Each row comes from the steps of one walk. Every step used is in the known rows, and no mark comes twice. Write the walk behind each row, first mark first.
Known rows
nisu-rilef-mumu-kabeb: [ 0.811  1.940  0.343  1.350  2.087  1.506 -3.068  1.706 -0.521 -2.677
  1.866  0.215  3.777 -2.160 -1.472  1.026  1.719 -1.070  2.134 -2.207
 -3.051  1.695 -5.619  0.354 -6.086 -2.828]
nisu-kabeb: [-1.372 -0.001 -1.079  2.105  1.725  2.194 -1.137  0.347  3.226  0.380
 -2.537 -0.470  1.515 -0.858 -4.454 -0.915  1.266  2.491  4.690 -1.960
 -1.300 -1.178 -0.801 -1.759 -3.636  0.581]
lufam-buli-kabeb-nisu: [-2.757 -5.933 -1.055 -0.743  1.523 -0.438 -1.573 -3.957  2.155  0.124
 -0.363 -1.492  2.542  3.024 -2.834 -1.552  5.738 -4.132  5.770 -2.478
 -1.308 -0.221 -2.203 -0.250 -3.755 -1.594]
buli-kabeb-nisu: [-4.246 -2.192 -0.202 -1.282  1.247 -1.010 -2.061 -0.493  3.068  0.928
 -1.744 -0.730  1.722  0.540 -0.986 -0.419  3.945  0.667  2.307 -2.540
 -1.549 -0.441 -2.142 -0.382 -5.707  0.250]
buli-kabeb-mumu: [-5.279 -3.565 -0.226 -2.714 -0.462 -4.437 -4.294 -0.503 -0.182  3.714
 -1.057 -3.757  3.211  0.160 -0.482  1.176  5.107  2.152  4.301 -2.719
  0.628  0.919 -0.742  2.964 -3.782  0.979]
rilef-muzu-kabeb-nisu: [-0.310  1.570  1.142  2.603 -1.627  2.391 -1.653 -1.823 -1.494 -0.635
 -0.133  0.325  0.007 -1.295 -2.329 -2.377 -0.635 -2.023 -1.282 -2.866
 -2.582 -0.868 -1.408  0.483 -3.133  0.082]
lufam-buli: [-2.051 -3.419 -3.571  1.302  0.277  0.973 -0.965 -3.527  1.092 -0.928
 -0.082 -1.441  4.225  1.387 -3.856 -2.046  4.314 -3.318  5.346 -1.644
 -3.256  0.745 -2.417 -1.463 -1.978 -0.339]
nisu-rilef: [-2.028  3.457 -4.395 -0.164  0.688  0.824 -3.778  1.256  2.002 -1.415
 -1.622 -2.270  3.221 -1.608 -2.159  1.158  2.450 -1.292  2.187 -1.219
 -6.399  0.085 -5.439 -2.381 -5.833 -2.589]
bufi-mumu-kabeb-buli: [-2.183  1.020  1.264  2.719  0.490  0.560 -0.771  0.434 -1.333  0.838
 -1.099  3.058  2.801 -0.539 -2.595  0.175  1.584  1.027  4.542 -2.899
 -2.312  1.592 -0.746  2.805 -2.189 -2.133]
rilef-muzu: [-1.250  3.019 -2.290  2.148 -1.853  1.625 -0.896 -1.792 -1.184 -1.464
  1.417 -2.050  2.327 -1.791 -3.135 -1.779 -1.089 -0.510  0.575 -1.263
 -1.646  2.732 -1.488 -1.882 -1.528  2.898]
buli-kabeb-nisu-bufi-muzu: [-2.307 -0.157 -1.200  0.517  3.131  1.136 -1.145  1.270  0.710  1.230
 -1.097 -2.233  2.145  0.696 -2.359  0.746  0.518  1.372 -1.030 -1.548
  0.042 -0.736 -2.185  2.496 -1.434 -0.917]
muzu-rilef-mumu: [-0.303  0.070 -2.342  3.904 -1.431  2.833 -2.043  0.122 -4.090 -2.376
  0.182 -0.366  3.574 -2.854 -3.504  0.016  1.825  0.454  1.954 -2.998
 -3.906  4.152 -3.955  2.248 -5.445  1.502]
bufi-nisu-rilef-mumu-kabeb: [ 2.683  2.962  0.950  2.382  2.240  2.183 -7.111 -0.340  0.801 -1.483
  1.361 -0.483  1.284 -3.968 -0.766  1.410  0.047 -0.437 -0.073 -0.867
 -1.799  0.178 -3.159  0.198 -3.057 -1.425]
mumu-bufi-nisu-kabeb: [-0.518  0.906 -2.180  2.168  1.306  3.304 -2.181 -1.205  0.310  0.164
 -5.211 -0.257 -2.450 -1.919 -0.979 -0.730  0.626  3.341 -0.379 -3.913
 -0.073 -0.075  4.760 -3.592  1.121  4.405]
rilef-mumu-bufi-nisu: [ 0.413  0.890 -0.025  2.545  0.999  2.422 -3.512 -0.552 -5.040 -2.579
 -1.610  1.503  1.026 -2.915 -0.742 -1.311  1.745  2.011 -4.671 -3.378
  0.349  3.688  3.236 -1.002 -0.527  7.052]
kabeb-nisu: [-3.386  0.883 -2.189 -0.094 -0.171  1.536 -1.142  0.443  1.951 -0.263
 -1.943  0.894  2.544 -0.137 -2.933 -2.744  2.328  0.423  0.522 -1.130
 -4.187 -0.672 -5.620 -3.271 -4.903  1.137]
rilef-mumu-bufi-nisu-kabeb-buli: [ 0.766  0.534  1.429  2.066  1.647  2.313 -3.120 -0.722 -5.170 -1.810
 -2.517  2.207 -0.156 -1.372 -2.254 -1.583  3.239  2.615 -1.234 -2.739
  1.906  2.668  5.464 -0.203  0.000  7.478]
kabeb-nisu-rilef: [-2.236  3.812 -3.477 -0.965  0.132  1.672 -3.181  1.431  1.922 -1.022
 -2.156 -0.287  2.410 -0.248 -3.146 -0.523  2.369 -2.206  1.140 -0.743
 -6.659 -1.153 -8.100 -4.039 -6.817 -2.718]
buli-kabeb-mumu-bufi-muzu: [-4.582 -2.626 -1.534 -0.865  0.337 -2.627 -0.578 -0.467 -5.542  2.741
 -2.811 -2.916  0.210 -0.478  0.806  0.710  3.085  2.397  1.508 -5.176
  2.240  3.336  3.580  2.364  0.110  3.771]
muzu-rilef-mumu-kabeb-nisu: [-0.129 -0.805 -0.002  3.503 -0.882  3.776  0.161  0.277 -2.479 -1.600
  1.125  1.552  1.833 -2.310 -2.066 -0.791  0.839  0.129  3.127 -3.841
 -3.200  2.638 -6.802  2.024 -5.605 -0.900]
rilef-muzu-kabeb-mumu: [-1.305  0.411  0.939  1.286 -3.275 -0.811 -3.692 -1.971 -4.533  1.890
  0.511 -2.249  1.292 -1.675 -2.014 -1.015  0.417 -0.789  0.377 -3.050
 -0.476  0.477  0.109  3.469 -1.509  0.717]
mumu-bufi: [-4.326  0.238 -4.330  0.127 -0.136  1.296  1.163  0.269 -1.930 -1.431
 -4.148 -0.049  1.170 -0.873  0.125 -1.305  2.912  2.032 -0.566 -4.862
 -3.217  2.500  1.391 -3.473 -1.739  4.371]
bufi-muzu-rilef-mumu: [ 0.975  1.547 -2.677  7.151  0.154  4.284 -0.222 -0.071 -6.608 -2.511
  0.797 -0.561  1.743 -4.223 -3.886 -0.229 -1.334  0.635  0.800 -2.860
 -2.297  5.119 -2.387  3.417 -2.071  2.309]

Write each row's walk
[ 1.245  0.641 -0.589  6.845  0.468  5.225  1.727 -0.029 -5.021 -1.739
  1.611  1.655  0.320 -3.488 -2.836 -1.249 -2.308  0.159  1.652 -3.306
 -1.582  3.621 -5.349  2.895 -2.417  0.290]
bufi-muzu-rilef-mumu-kabeb-nisu
[-0.160  2.109 -0.047  3.020  2.037  2.749 -1.591  2.944  0.253  1.630
 -0.957  0.437  4.830 -0.118 -3.644  2.262 -1.905  2.119  0.071 -2.811
 -2.114 -0.656 -3.154  3.621 -0.558 -5.246]
nisu-bufi-mumu-kabeb
[-1.879  1.477 -1.405 -2.268 -1.420 -2.439 -5.991 -2.030 -4.759  2.251
 -1.394 -5.329 -1.614 -1.079  1.206  2.205  2.070 -0.805  0.090 -3.817
  1.564  2.354  3.212  0.450  0.296  1.894]
buli-kabeb-mumu-bufi-nisu-rilef-muzu
[-0.683  5.987 -2.988  0.045 -1.162  2.679 -2.599  0.161 -0.501 -1.738
  0.218 -1.206  1.080 -0.559 -3.895 -1.383 -0.274 -3.950 -0.117 -0.505
 -4.785  0.415 -7.054 -4.279 -5.011 -1.705]
kabeb-nisu-rilef-muzu
[-2.705 -6.277 -1.577  0.132  1.581 -1.305 -1.771 -4.222  1.995 -0.157
  0.042 -2.996  3.291  2.103 -2.091 -0.120  5.740 -3.060  6.685 -2.801
 -0.869  0.835  0.498  0.890 -2.765 -1.007]
lufam-buli-kabeb
[-2.075  0.130 -1.624  3.497  1.122  3.498  1.964 -0.216 -4.910 -0.994
 -4.793  2.246 -2.364 -2.079  0.362 -2.165  0.323  0.549 -3.398 -6.321
 -2.626  0.520  2.893 -0.077 -0.525  2.548]
mumu-bufi-muzu-kabeb-nisu
[ 0.009  3.471 -0.670  0.275  1.302  2.112 -4.243  2.007 -1.537 -2.470
 -0.191  1.307  3.535 -0.637 -4.133 -1.048  2.604 -2.434 -1.059 -0.615
 -4.638  0.682 -7.779 -2.100 -7.599 -1.049]
kabeb-nisu-rilef-mumu
[ 1.205  4.112 -2.216  2.141 -0.604  2.836 -4.804 -1.923 -3.576 -1.659
 -3.270 -1.698 -3.387 -3.279  1.386  0.855 -0.568 -1.722 -3.964 -4.875
 -3.094  0.299  4.111 -1.442  0.330  0.720]
mumu-bufi-nisu-rilef-muzu-kabeb
[-0.792  3.154 -4.162  3.261  2.068  3.141 -0.450  2.391 -1.014 -0.105
 -0.708 -2.730  4.386 -1.231 -3.688  0.567 -1.968  2.172 -2.280 -0.580
 -1.784  0.209 -2.626  2.097  1.458  0.114]
nisu-bufi-muzu
[-3.720  0.653 -5.801  1.847 -2.934  1.083  1.007  0.056 -9.022  2.049
 -3.521 -2.257 -0.311 -2.234 -0.985 -0.254  0.873  1.571  1.116 -5.197
 -1.619  4.516 -0.468  1.433  1.086  3.519]
kabeb-mumu-bufi-muzu-rilef
[-5.514 -0.400 -3.652 -2.261 -2.182 -1.605 -1.175  0.440 -5.185  2.187
 -3.765 -1.472  2.166 -0.257 -0.435 -1.231  3.985  2.153  0.401 -4.225
 -1.265  2.478 -0.321 -1.187 -0.966  4.250]
kabeb-mumu-bufi
[-2.736  2.605 -4.219 -2.039 -1.730 -1.003 -6.008  0.116 -4.122  2.185
 -3.834 -2.879 -0.092 -1.789  0.127  1.077  2.837  0.541 -1.039 -2.997
 -2.074  0.892 -0.671 -1.818 -0.202  1.862]
kabeb-mumu-bufi-nisu-rilef
[-2.852 -0.221 -2.265  2.965  0.701  1.451  1.851 -0.551 -6.097 -1.112
 -4.727  1.391 -1.099 -1.657  1.029 -1.116  2.699  1.185 -1.217 -5.784
 -2.335  1.936  5.836  2.170  0.858  4.152]
mumu-bufi-muzu-kabeb-buli
[ 0.644  1.003 -0.492  3.166  1.660  2.992 -5.738 -1.363  4.379  1.126
 -2.515 -0.863 -0.760 -2.698 -3.385 -0.312 -0.420  2.891  2.194 -0.648
 -0.246 -2.269  1.031 -1.666 -0.545  1.665]
bufi-nisu-kabeb
[-1.771 -3.970 -2.729 -2.462  0.234 -2.449 -5.985 -4.244 -2.647  2.069
 -1.890 -4.673  0.194  1.755 -0.188  1.787  6.041 -4.417  4.351 -3.696
  0.047  0.788  1.793  0.864  0.052 -1.285]
lufam-buli-kabeb-mumu-bufi-nisu-rilef
[-1.025  3.542 -1.141  1.811  0.995  3.359 -2.733  3.139 -1.155  1.019
 -2.719  1.507  4.405  1.184 -6.180  0.013 -0.712  0.548 -2.893 -0.972
 -3.604 -1.367 -5.524  0.762 -2.456 -3.287]
kabeb-nisu-bufi-mumu
[-1.090  3.695 -4.951  0.182  0.609  2.107 -4.404 -0.223 -0.904 -1.337
 -4.323 -1.673 -1.220 -2.618  0.784  1.059  1.550  0.109 -2.246 -3.436
 -4.173  0.747  1.038 -4.299 -0.768  1.748]
mumu-bufi-nisu-rilef
[-1.125 -0.038  1.269 -1.144  2.679 -0.457 -4.747  0.960 -0.218 -1.426
 -0.117 -0.565  2.528  0.034 -1.918  0.834  4.390 -1.791  0.807 -2.153
 -2.005  0.767 -3.957  0.635 -8.156 -1.665]
buli-kabeb-nisu-rilef-mumu
[-2.727 -6.439 -1.580 -1.606 -0.163 -2.587 -4.291 -5.096 -2.757  2.764
 -1.907 -3.730  0.475  1.822 -0.174  0.350  5.814 -2.259  4.174 -4.035
  2.106  1.323  3.801  1.297  1.764  1.731]
lufam-buli-kabeb-mumu-bufi-nisu
[-3.165 -6.134 -2.292  0.003  0.548 -1.744  0.118 -3.926 -5.501  1.885
 -1.200 -3.226  1.089  1.992 -1.196 -0.385  4.898 -2.426  4.737 -4.829
  2.189  3.331  3.473  2.446  1.765  1.804]
lufam-buli-kabeb-mumu-bufi-muzu
[ 0.502  4.593 -1.928  2.237  2.068  3.820 -0.808  1.915 -6.502 -3.397
 -1.601  1.993  0.682 -1.412 -3.040 -1.550  0.643 -2.432 -3.624 -3.036
 -3.135  2.984 -3.651 -2.546 -3.912  1.598]
kabeb-nisu-rilef-mumu-bufi-muzu
[ 0.057 -0.727 -0.247  2.825  2.055  2.847 -1.668  1.358 -3.932 -0.216
  0.207 -1.814  2.138 -0.516 -3.298  1.780  0.138  0.519 -0.958 -2.597
  0.095  1.847 -3.025  5.477 -2.710 -0.725]
buli-kabeb-nisu-bufi-muzu-rilef-mumu
[-4.334 -6.749 -2.208 -2.541 -0.244 -3.113 -1.337 -3.979 -3.407  2.167
 -1.683 -3.122  2.128  3.174 -0.739 -0.327  7.170 -2.371  5.850 -4.951
  1.165  2.175  2.536  1.326 -0.605  1.128]
lufam-buli-kabeb-mumu-bufi
[ 0.366 -0.254  2.537  1.290  2.247  2.964 -0.640  2.550 -0.881 -1.048
  2.029  2.101  4.907 -0.229 -2.870 -1.452  0.655  1.223 -1.651 -1.645
  0.042  0.146 -6.226  1.970 -3.499 -0.584]
rilef-mumu-kabeb-nisu-bufi
[-2.317  1.392 -6.713  4.818 -0.983  4.211  3.329 -0.229 -6.483 -1.869
 -4.046 -1.195 -1.551 -3.000 -0.386 -0.346 -0.724  1.245  0.058 -5.976
 -3.732  4.842  1.078 -0.761  0.500  3.618]
mumu-bufi-muzu-rilef
[-1.156  0.002 -3.381  3.217 -1.419  3.387  0.170  0.318 -7.310 -3.060
 -2.093  0.314  1.566 -2.449 -1.486 -0.374  2.312  0.819 -0.214 -5.936
 -3.654  5.493 -0.585  0.872 -3.768  3.764]
muzu-rilef-mumu-bufi
[-0.199 -2.037 -2.240 -1.370 -1.170 -1.533 -5.319 -5.513 -4.802  1.464
  0.140 -5.807 -0.655  1.505 -0.946  1.171  3.597 -5.712  3.578 -3.322
  1.651  2.308  2.730  0.553  1.856 -0.452]
lufam-buli-kabeb-mumu-bufi-nisu-rilef-muzu
[-1.243  1.787 -5.717  6.029 -0.790  3.927  0.605 -0.426 -3.069 -1.172
 -1.170 -2.171  0.663 -3.857 -2.804  0.071 -1.602  0.653  2.871 -2.841
 -4.333  3.302 -2.782  1.471 -1.037  0.841]
bufi-muzu-rilef
